Each row was made from one path, in order. Every step used is in the known rows, and no mark comes twice. Write each row's path.
(in the rows, 128 means zero)
Known rows:
metome bafed pasu: [103 156 132 140 149 102 129 153 135 135 128 131 133 124 114 132 111 125
 123 137 133 128 134  98 159 124 124 132 145 168 150 142 124 131 133  99
 132 122 123 134 124 149 130 129 110 127 115 114 119 116 141]
zesi posiz tubopa pasu bafed: [125 103 130 111 113 135 145  93 128 128 155 125 108 136 145 130 151 133
 140 127 122 138 125 113 128 192 100 121 142 100 143  95 113 128 132 156
 121 102 108 116 115 130 119 172 141 123 120 122 148 132 132]
vogo posiz tubopa: [111 153 116 132 138 150 132 102 132 129 184 122 132 130 139 129 135 119
 139 139 124 126 124 164 118 133 182 128 162 136 121 124 118 127 110 153
 131 149 133 134 109 134 120 138 125 124 120 155 107 119  90]
tubopa pasu bafed metome vogo: [136  86 116 123 111  96 137 104 141 136  50 135 115 118 125 138 133 145
 115 120 128 133 136 137 116  77  91 147  80 103 128 125 128 120 143 121
 137  95 106 129 132 145 135 112 131 137 138 106 154 122 167]
pasu bafed metome: [112 127 114 131 118  92 126 109 137 131 118 133 123 122 122 139 112 149
 112 126 131 145 136 127 123  99 118 141 115 127 119 134 124 122 132 121
 130 117 116 128 119 144 137 116 123 131 114 129 140 114 164]
pasu tubopa posiz vogo: [122 152 140 123 127 108 117 160 113 129 159 128 122 133 130 117  97 135
 139 133 129 118 143 109 152 149 134 126 147 130 101 137 143 135 126 110
  77 131 137 127 129 141 121 140 139 138 109 157 114 150 110]
pasu bafed metome vogo: [124  98 111 133 121 106 125 111 149 137  70 137 125 118 119 139 132 147
 110 121 127 130 130 147 109  52 105 147  85 115 115 141 130 124 135 113
 140 126 113 131 121 141 138 104 123 133 133 114 146 120 170]
rakun vogo metome bafed pasu tubopa posiz: [152 124 133 118 128  48 135 208 118 137 132 134 140 116 112 127 104 106
 110 132 146 103 130  72 163 120  79 128 131 171 187 125 140 142 143  81
 152  93 129 131 166 139 120 157 112 138 134 111 135 166 152]
makipu gepebir returab: [130 126 138 132 139 169 115  92 116 113 208 148 136 132 126 115 112 103
 157 121 116 168 134 153 154 161 190 125 111 110 107 133 119 120 124 153
 124 146 152 126 145 126 142  84 117 116 119 125 119  90 105]
rakun vogo posiz tubopa: [128 143 111 128 125 147 131 118 125 129 175 117 142 125 140 129 136 110
 125 141 129 117 110 160 102 131 188 128 158 133 137 120 122 136 104 162
 149 153 148 131 123 118 120 146 122 119 140 161 103 127  87]
gepebir returab: [127 147 132 132 147 151 117 116 127 108 169 139 136 133 131 121 127 119
 152 127 118 145 136 151 137 143 171 121 129 128 116 130 123 121 117 137
 131 163 148 126 124 126 139  95 123 117 118 135 119 102 102]
zesi posiz tubopa pasu: [124 129 133 112 121 160 135 112 129 126 166 120 114 142 148 127 157 128
 149 131 117 125 123 126 131 189 127 111 156 112 130 102 115 126 123 149
 113 129 115 117 109 131 119 164 135 121 120 144 134 134 101]
posiz vogo metome: [138 169 121 137 121 120 106 154 112 145 154 114 149 132 124 122 119 130
 120 134 130 121 133 126 115 150 146 121 128 144 117 137 141 128 112 109
 138 166 146 125 129 112 126 134 122 133 106 148  94 154 106]
pasu tubopa: [118 156 124 133 146 143 123 158 126 120 163 123 121 133 135 124 119 127
 143 140 124 127 135 116 152 136 163 120 146 141 122 129 133 129 123 121
 122 141 134 130 127 147 127 123 126 122 103 145 114 125 102]
makipu gepebir returab zesi posiz vogo: [139 135 156 135 136 225 110  84 110 104 196 135 134 143 128 112 131 117
 153 109 118 161 103 135 124 199 154 106 118  91 105 132 121 120 119 169
 108 151 153 118 130  84 141 104 143 115 142 109 130 101 112]
gepebir returab zesi posiz tubopa pasu: [147 110 150 102 141 200 136  87 132  87 165 132 113 144 148 122 166 117
 174 118 113 137 110 144 124 209 117 100 140  87 142  91 111 115 129 173
 123 120 128 117 117 107 132 129 142 114 141 110 164 112  99]
gepebir returab zesi posiz tubopa: [135 128 145 114 145 205 125  95 138  90 187 133 122 145 144 123 167 118
 169 118 112 135 105 154 118 182 131  98 142  99 126 105 113 118 121 166
 127 154 134 117 108 104 135 122 136 110 138 118 152 110 104]
makipu gepebir returab zesi: [141 127 145 127 152 194 117  80 125  87 204 149 131 135 128 115 123 104
 169 115 115 168 120 158 146 164 181 116 121  95 117 126 121 115 127 160
 132 147 155 127 148 114 147  71 117 111 132 111 134  82 103]
posiz zesi: [113 173 136 128 146 120 122 132 140 118 169 132 130 136 139 124 137 139
 135 138 125 136 148 144 131 130 179 119 184 167  96 137 138 130 124 127
 126 175 127 127 127 122 131 106 117 121 117 170  98 118  99]
tubopa pasu bafed metome: [125 111 117 121 109  81 137 106 131 132  95 131 114 122 128 138 114 147
 118 123 132 145 142 119 131 117  98 143 114 113 135 119 122 117 139 127
 126  87 110 127 128 146 134 124 129 134 117 118 150 117 161]
tubopa pasu bafed metome vogo rakun: [148  72 114 123  97 104 134 128 134 132   4 128 121 114 124 136 137 136
  99 120 130 120 128 143  98  64  90 150  72  92 128 129 135 130 138 127
 144 101 122 128 139 125 132 111 129 130 155 125 147 136 164]
bafed pasu tubopa: [110 148 133 134 154 130 132 165 122 122 142 126 122 131 128 124 109 121
 138 138 130 126 134  93 171 134 137 124 143 153 134 129 132 135 134 110
 116 114 128 135 129 148 126 128 125 127 111 123 120 123 122]
metome bafed pasu tubopa posiz vogo rakun: [124 131 146 128 111  80 128 204 106 141  83 127 130 120 109 122  84 118
 104 131 143 105 136  73 160 131  85 136 128 150 137 148 145 148 140  94
  93  93 138 131 146 131 117 154 132 139 131 137 117 161 152]
returab gepebir: [133 146 126 133 162 146 120 126 140 107 188 140 131 137 137 122 115 114
 146 137 124 146 133 140 136 136 189 127 129 132 110 126 130 122 124 132
 114 159 148 134 127 139 136 100 111 113 105 148 110 111  98]
rakun vogo metome bafed pasu: [144 144 122 136 131  83 125 183 124 144 123 123 155 117 110 132 119 109
  99 135 144 115 120  92 138 119 111 128 125 176 186 131 134 138 128  96
 179 129 139 131 152 123 127 143 101 127 132 112 115 147 143]
bafed pasu tubopa posiz zesi: [113 147 152 111 153  78 139 164 134 111 160 143 115 131 134 122 112 130
 143 135 134 122 155  98 176 127 123 122 181 172 107 131 145 141 151 104
  91 110 112 131 148 150 123 130 126 138 123 149 121 130 129]
metome bafed pasu tubopa: [105 150 132 140 156 108 135 174 127 134 127 129 123 124 115 129 102 120
 125 138 137 125 137  80 178 127 116 132 137 170 158 136 128 132 141  98
 128  94 118 136 133 155 126 136 120 131 107 104 127 123 145]
posiz vogo: [114 171 128 140 127 143 107 140 117 136 153 118 139 134 126 122 110 137
 127 135 126 130 134 127 123 151 163 124 146 136 100 144 135 131 110 123
 105 167 147 126 116 121 128 127 128 125 110 159  94 133 101]
makipu gepebir returab zesi posiz: [139 123 152 128 152 217 119  75 124  91 200 143 128 143 134 116 143 111
 164 111 112 164 103 144 135 179 162 107 129  93 121 123 113 116 123 168
 131 152 145 121 135  99 144  94 132 110 142 103 142  87 111]
tubopa pasu bafed metome vogo posiz zesi: [130  96 118 126 125  93 152  79 146 136  49 136 116 114 134 139 142 150
 104 122 138 131 136 154  97  51 121 149 130 135 120 130 131 123 144 144
 143  96  99 135 140 125 129 106 138 143 158 118 143 113 160]
bafed metome: [112 149 116 134 123 116 116 129 140 130 129 127 129 127 125 135 121 144
 122 130 126 131 135 143 125  96 143 132 129 138 110 141 127 121 123 116
 120 146 123 129 113 141 136 108 119 131 114 145 124 117 131]

Write each row's path:
[125 150 135 144 130 117 128 189 109 160 120 110 135 129 111 127 116 128
 102 129 143 112 119  54 146 160  73 119 123 174 165 136 134 136 136  94
 132 102 117 127 133 115 116 175 137 139 115  89 129 162 155]
zesi posiz vogo metome bafed pasu tubopa
[120 150 128 140 161 149 130 113 145 127 127 131 134 127 138 127 154 136
 125 134 126 119 131 173  99  63 189 132 165 163  98 147 137 132 119 137
 144 179 128 138 128 118 128  99 127 128 151 154  94 112  98]
metome vogo posiz zesi
[150  93 154 104 132 218 136  65 121  91 198 140 113 142 143 116 152 100
 178 111 113 161 107 146 139 228 136 105 124  69 135  94 108 113 135 188
 119 109 130 115 140 107 135 119 138 111 142  98 164 100 105]
makipu gepebir returab zesi posiz tubopa pasu
[125 133 126 113 123 131 133 119 126 122 159 122 117 134 143 127 137 123
 152 136 120 127 138 139 142 179 143 121 148 114 128 105 121 124 126 142
 121 124 125 122 123 146 122 140 123 124 111 151 125 133  93]
posiz tubopa pasu
[130  97 109 122 114 137 142  92 139 141  72 126 120 118 133 140 146 127
 125 126 128 112 123 178 103  76 128 143 105 111 124 121 119 118 130 148
 133 102 108 135 117 143 124 123 133 140 146 124 143 125 125]
bafed metome vogo posiz tubopa pasu
[129 143 126 134 148  88 135 187 123 142 128 123 134 123 112 129 111 113
 119 134 141 119 136  76 170 126 100 127 125 178 178 130 134 130 142  85
 157  97 119 136 148 144 123 141 114 137 106  91 132 145 149]
vogo metome bafed pasu tubopa
[124  94 114 109  93  83 145  94 131 135 113 131 107 119 132 139 124 141
 126 126 131 140 140 131 130 144  91 139 109 100 136 105 119 118 143 143
 120  73 101 122 125 148 127 140 129 135 114 121 159 129 158]
posiz tubopa pasu bafed metome
[131  63 118 112 103 134 145  91 146 138  69 128 105 125 133 140 162 145
 121 116 125 123 120 135 104 110  63 134  89  87 130 109 117 123 145 142
 128  86  89 119 115 136 126 150 142 136 143 102 173 136 171]
zesi posiz tubopa pasu bafed metome vogo
[137 164 128 140 119 147 108 148 113 147 162 108 148 141 127 123 139 139
 116 128 127 120 118 109 103 168 130 111 137 142 120 133 133 131 109 116
 132 173 136 120 116  95 122 154 136 130 117 138 105 157 112]
zesi posiz vogo metome
[135  70 112 112  98 105 142  96 144 139  63 136 109 117 128 140 141 139
 123 122 127 127 135 150 116  97  82 145  77  87 128 112 124 121 147 135
 130  80  99 125 128 151 128 130 128 138 132 109 164 129 160]
posiz tubopa pasu bafed metome vogo
[113 144 147 124 129  95 126 168 110 130 142 130 123 130 122 120  83 129
 135 131 135 113 141  85 170 151 108 128 145 144 112 138 142 141 138  99
  75 104 132 130 133 146 119 147 138 143 115 134 117 144 127]
bafed pasu tubopa posiz vogo
[145  84 148 100 129 174 147  68 131  91 150 134 107 138 145 125 159 121
 164 113 119 150 112 131 123 210  89 110 128  73 154  84 109 117 138 179
 131  97 121 116 124 110 131 138 147 113 142  90 178 108 132]
gepebir returab zesi posiz tubopa pasu bafed
[148  56 112 110  81 110 140 116 135 136  23 128 114 114 126 138 145 129
 108 121 128 118 129 151  99  88  79 147  68  77 129 115 131 130 142 140
 140  93 114 123 136 132 125 129 128 129 152 127 156 146 160]
posiz tubopa pasu bafed metome vogo rakun
[110 142 148 130 128  75 129 182 114 141 124 134 124 124 111 125  80 129
 120 131 142 114 144  70 175 142  83 132 139 161 139 144 137 138 144  88
  84  86 124 132 138 149 120 157 134 146 115 119 126 146 153]
metome bafed pasu tubopa posiz vogo
[138  85 109 133 101 113 125 134 139 136  23 129 129 114 118 137 136 137
  94 122 129 122 123 150  93  44 107 149  71 103 114 143 137 134 131 118
 148 132 129 130 127 121 135 104 122 124 153 132 139 134 169]
pasu bafed metome vogo rakun
[142 124 122 139 131 159 113 159 135 126  79 122 139 127 127 124 151 118
 122 133 118 110 123 158 102  78 161 130 109 115 105 144 142 140 114 120
 144 188 152 130 126 120 130 103 118 113 149 161  99 138 104]
metome vogo rakun
[122 122 114 135 142 167 130 102 140 134 134 126 131 126 135 130 153 119
 137 134 120 112 119 181 104  85 173 133 132 124 113 130 123 129 114 147
 140 158 133 136 112 134 121 126 126 125 138 143 113 124  94]
metome vogo posiz tubopa
[127 150 127 138 143  80 127 168 128 145 131 126 146 123 110 132 117 118
 113 134 137 125 132  94 152 122 104 128 130 175 169 135 128 130 134  86
 161 124 123 133 140 139 127 139 105 133 113 102 121 139 148]
vogo metome bafed pasu
[140 103 112 117 109 116 152  93 117 131 141 119 127 119 144 131 131 113
 121 135 137 129 116 139 108 149 144 139 146 109 163  99 118 134 120 174
 154  97 136 128 137 123 116 161 131 123 143 136 132 127 117]
rakun vogo posiz tubopa pasu bafed
[119  92 123 109  94 112 146  89 135 136 117 125 105 129 137 140 142 146
 122 121 128 138 124 118 120 153  72 130 120  97 139 102 112 120 140 148
 118  78  93 117 114 134 124 162 140 132 123 112 170 131 164]
zesi posiz tubopa pasu bafed metome
[133  85 111 133 118 104 148  83 138 141  46 131 122 113 126 141 129 140
 107 122 134 128 126 152 100  53 112 155  97 111 135 127 121 120 134 137
 148  93 109 138 128 137 129 114 138 143 150 103 149 112 159]
tubopa pasu bafed metome vogo posiz
[138 146 140 126 159 173 118 109 135  82 166 139 133 137 135 121 137 119
 164 123 116 145 123 155 128 150 159 111 140 116 126 123 124 117 120 146
 137 159 151 128 125 112 144  83 123 110 134 122 131  95 101]
gepebir returab zesi
[136 139 138 123 104 115 114 186 104 128 120 120 127 130 128 116 100 126
 122 134 130 107 136 110 136 138 135 125 137 121 101 141 149 144 122 114
  85 140 154 126 137 122 118 140 138 130 129 173 103 163 108]
pasu tubopa posiz vogo rakun
[127 156 133 142 109 171 108 157 110 136 115 105 140 139 131 121 137 133
 108 131 124 116 112 116  96 157 146 116 141 123 101 144 136 142 103 133
 112 182 155 121 111  86 123 147 140 117 139 169  96 150 107]
zesi posiz vogo rakun
[115 134 143 116 149  90 135 166 126 118 154 137 120 130 128 122 100 122
 147 133 130 115 142  95 182 132 117 126 154 147 125 129 135 136 142  99
  96 103 125 133 134 162 123 140 128 137 117 132 130 131 130]
bafed pasu tubopa posiz
[124 124 113 137 132 135 114 135 149 133  83 132 131 124 122 136 139 144
 119 126 122 118 128 159 111  52 134 138  98 126 104 146 132 123 127 109
 131 151 119 131 115 139 138  94 120 133 133 134 128 124 137]
bafed metome vogo
[125 140 118 148 154 159 125 112 139 131 118 124 141 127 131 128 145 125
 129 133 122 115 118 171 103  66 182 137 136 137 114 144 127 130 110 132
 149 171 137 140 116 130 127 108 128 126 144 139 102 116 101]
metome vogo posiz
[111 135 144 123 149  72 138 175 129 126 138 142 119 124 116 128  96 122
 131 133 136 116 143  78 187 118  92 134 149 165 151 136 131 135 149  86
 104  86 114 134 142 167 123 145 122 140 116 113 137 131 154]
metome bafed pasu tubopa posiz
[133 170 122 144 120  98 110 168 115 154 139 118 149 126 111 127 115 130
 105 133 136 124 136 110 122 138 125 126 125 163 144 144 136 127 119  97
 144 148 137 127 136 119 126 140 118 134 105 129 102 156 129]
posiz vogo metome bafed
[118 111 113 135 130 100 142  88 154 136  73 139 124 114 128 140 141 152
  99 124 137 129 132 165  89  29 137 150 128 148 104 147 133 127 136 136
 146 127 105 137 133 123 133 100 132 140 155 126 131 107 165]
pasu bafed metome vogo posiz zesi
[159 145 143 128 135 183 110 128 116 108 155 119 144 143 129 118 149 127
 141 114 123 132 104 129  99 178 115  97 120 118 133 123 131 120 114 142
 141 166 150 119 124  73 135 119 142 121 140 105 133 136 111]
gepebir returab zesi posiz vogo metome
[131 164 127 145 119 126 114 160 116 157 143 112 146 133 116 127 135 138
 102 128 133 120 118  97 109 155 103 117 129 159 147 141 130 129 116 103
 141 155 128 120 122  99 122 159 131 133 118 120 112 161 135]
zesi posiz vogo metome bafed
[125 161 131 144 124  83 120 171 114 157 119 120 151 122 104 129 104 124
 101 131 143 120 133  84 141 139  97 129 121 174 156 145 135 134 130  87
 142 122 132 131 137 122 124 149 116 139 112 105 107 153 145]
posiz vogo metome bafed pasu
[114 167 134 143 126 168 110 134 118 138 153 113 135 143 132 123 132 145
 122 130 123 126 120 114 113 165 143 114 153 134 102 139 128 133 107 128
 102 173 139 121 102 105 126 148 140 126 118 152 103 136 108]
zesi posiz vogo
[119 126 107 146 138 144 126 108 146 140  80 127 137 120 125 138 138 136
 113 126 127 116 118 175  96  27 154 145 114 135 110 150 126 123 118 128
 143 148 123 140 112 133 132  98 129 138 148 130 121 112 132]
bafed metome vogo posiz
[128 161 125 141 106 146 106 163 108 135 110 111 145 131 124 121 116 128
 111 135 127 121 128 131 108 135 165 128 132 123  98 146 142 141 105 127
 116 174 164 126 122 103 125 125 125 118 127 177  82 145  97]
posiz vogo rakun
[129 121 125 124 125  98 137 106 126 123 131 129 119 129 136 127 121 134
 135 131 127 145 142 115 138 156 127 135 137 116 141 112 123 125 131 134
 133 111 126 126 133 141 128 132 128 124 113 129 131 116 131]
tubopa pasu bafed
[135  80 115 122 121 135 153  76 132 135 103 128 117 120 139 132 145 120
 133 129 128 124 125 158 109 114 129 143 118  98 139 109 118 126 130 158
 145 101 117 133 126 139 118 143 138 132 144 115 137 126 125]
metome vogo posiz tubopa pasu bafed
